What can hang from each mark:
niraf: dafu fovap
tutol: varerof
varerof: gorim tutol
zezu: fovap moga
gorim: fovap menaf
fovap: gorim niraf zezu

Known rows, with every way that one mark hangs from another:
fovap{gorim zezu}: [ 29  18 -30 -36  22   6 -12   8 -18 -26  57  -8 -25 -12  -9  15   6]
varerof{tutol}: [ -5 -11   3   2 -18  -9 -15 -34   0  -2  17  12  15   3  22  -6  -2]
niraf{dafu fovap{zezu{moga}}}: [  6   7 -51 -28 -35 -43  22   6 -26 -12  73 -25 -26  -1 -47  34  -2]
tutol{varerof{gorim}}: [  5   3 -28  -3  18  -2  17  -4 -37   0  12 -16  18   9  19  48 -12]
zezu{fovap{gorim{menaf} niraf{dafu}}}: [ 27  14 -70 -66  -3  -6  -6 -25 -29 -38  12   6  43  31 -28  -6   7]
gorim{fovap{niraf}}: [ 34  -4 -18  11   2  -2 -14  -4 -35 -13 -18  18  27  -2  24 -14  15]
varerof{gorim{fovap} tutol}: [ 20   7 -10  14 -10  12 -12 -71 -39 -34  29  -1  48  12  78   7   9]
gorim{fovap{niraf{dafu} zezu{moga}} menaf}: [ 43 -10 -39 -38   0 -20 -37 -37 -76 -25  20 -13  38   2  -8  -3   0]
niraf{dafu fovap{gorim{menaf} zezu{moga}}}: [ 11  31 -78 -76 -21 -31  11 -33 -38 -30  75 -41 -12  20 -61  38  13]
niraf{dafu}: [ -3  -2 -14  -2 -21  -6  22   2  -3  -5  27 -14  17  14 -31  16 -16]
niraf{dafu fovap}: [ -4  12 -48  -7 -51 -18  47  10  -9 -10  40 -16  -5  26 -42  38   4]
tutol{varerof{gorim{fovap{niraf} menaf}}}: [ 38  -1 -51 -18  27   8 -18 -39 -95 -17 -26  -4  61  22  46  35   8]
fovap{gorim{menaf} niraf zezu{moga}}: [ 29  16 -48 -62  28 -18 -45 -19 -43 -22  22   6  -2  -6 -24  -2   0]
varerof{gorim{fovap menaf} tutol}: [  17    9  -15  -12   -4   20  -33 -100  -62  -35    6   -2   70   28
   79    6   18]
zezu{fovap{gorim niraf}}: [ 31  13 -53 -41  14 -12  -5   4  -4 -30   5  24  10   3   0 -19  15]
varerof{gorim{fovap{zezu}}}: [ 44  14 -23  -3  22  28 -21 -22 -67 -44  44  -7  17  -8  64  21  13]
tutol{varerof{gorim{fovap menaf}}}: [ 28   5 -30 -23  30  13  -4 -60 -80 -17 -17 -36  51  25  55  37  16]
fovap{gorim}: [  9  22 -24 -22  12   1  10  -9   7 -16  24 -12  -5   5 -15   5   5]
varerof{gorim{fovap{niraf} menaf} tutol}: [ 26   4 -37  -5  -8  17 -48 -78 -76 -37  -5  28  77  27  72   3  11]
tutol{varerof}: [  6 -15 -12 -10  17 -17  14   9 -19  21  -7 -21  -1  -1  -4  25  -3]

Rows:
[ -9  11 -16 -18 -12  17 -34 -75 -42 -23  12  12  52  27  48  14  -1]
varerof{gorim{menaf} tutol}
[ 25  33 -70 -65  -3   2  -6 -12 -45 -35  47 -11 -26  11 -18  32  37]
niraf{fovap{gorim{menaf} zezu}}
[ 19  13 -67 -76  -1 -36  -7 -47 -19 -26  10  -9  40  27 -40 -16   0]
zezu{fovap{gorim{menaf} niraf{dafu}} moga}
[ 24  13 -65 -64   7 -22 -27 -19 -47 -28  52  -9  16   8 -57  13 -16]
fovap{gorim{menaf} niraf{dafu} zezu{moga}}
[ 20 -11 -23 -15  14 -29 -36  18 -30  -5  23  21 -15 -28  -9  -5 -14]
fovap{niraf zezu{moga}}
[ 33  15 -69 -56   5   6 -25   3 -57 -37  52   4  19  12 -48  25  -7]
fovap{gorim{menaf} niraf{dafu} zezu}
[ 16   7 -57 -23 -38 -12  25  27 -34 -22  75 -11 -21   7 -34  46   5]
niraf{dafu fovap{zezu}}
[ 32  11 -50  15 -18  11   8 -15 -56 -37  27   5  61  22  17  25 -12]
varerof{gorim{fovap{niraf{dafu}}}}
[ 34  -8 -33  11 -18  -7   5  -2 -38 -20  12   1  43  13  -7   2  -2]
gorim{fovap{niraf{dafu}}}
[ 20  12 -53 -73  20 -33 -27 -47 -14 -23 -16   6  23  11  -6 -30  15]
zezu{fovap{gorim{menaf} niraf} moga}
[ 13  30 -64 -73   2 -27  -8 -36 -33 -24  47 -28 -29   5 -29  22  29]
niraf{fovap{gorim{menaf} zezu{moga}}}
[ 30   1 -28   2  27   5  16 -31 -59 -14   4 -30  36   9  53  38   8]
tutol{varerof{gorim{fovap}}}
[ 38  -6   0 -16  20 -19 -26 -31 -36 -15  26 -24  -7 -25  30 -17  15]
gorim{fovap{zezu{moga}}}
[ 40   1 -17  -1   3  18 -35 -55 -66 -46  61   5  31  -7  86  13  10]
varerof{gorim{fovap{zezu}} tutol}
[ 21  19 -34 -71  21   3 -12 -50 -13 -33  -7  -8  18  20  12 -19  32]
zezu{fovap{gorim{menaf}}}
[ 39   5 -21 -27   6  29 -55 -85 -90 -47  38   3  49   9  89  13  21]
varerof{gorim{fovap{zezu} menaf} tutol}
[ 16 -11 -25 -24   7 -42 -17  -8  -3  -3 -18  22  10 -11   8 -34   3]
zezu{fovap{niraf} moga}
[ 22   9 -63 -46  -5 -45  12 -15   3 -24  32  -5  22  11 -44 -14  -8]
zezu{fovap{gorim niraf{dafu}} moga}
[ 18  27 -62 -46  -3 -35  12  -5 -11 -22  70 -23 -45 -10 -31  23  19]
niraf{fovap{gorim zezu{moga}}}
[ 46 -12 -36  -8  -3 -27 -19  -8 -53 -22  42  -8  21 -13  -9   0  -8]
gorim{fovap{niraf{dafu} zezu{moga}}}
[ 17 -12 -37 -18  -9 -34 -17  19 -33  -8  50   6   4 -13 -44   8 -29]
fovap{niraf{dafu} zezu{moga}}
[ 22  31 -83 -69 -22  -2  17 -12 -49 -42  75 -29 -10  26 -51  50  20]
niraf{dafu fovap{gorim{menaf} zezu}}
[ 57  -8 -28  -1  17   3 -36  13 -62 -26  17  20   6 -22  33  -5  14]
gorim{fovap{niraf zezu}}
[ 21  15 -25 -41  26 -20 -15 -13  -7 -18  57 -21 -27 -20 -19   0  -1]
fovap{gorim zezu{moga}}
[ 30  11 -61 -37   1 -30  -7  10 -24 -24  72  -4  -2  -9 -59  14 -23]
fovap{gorim niraf{dafu} zezu{moga}}
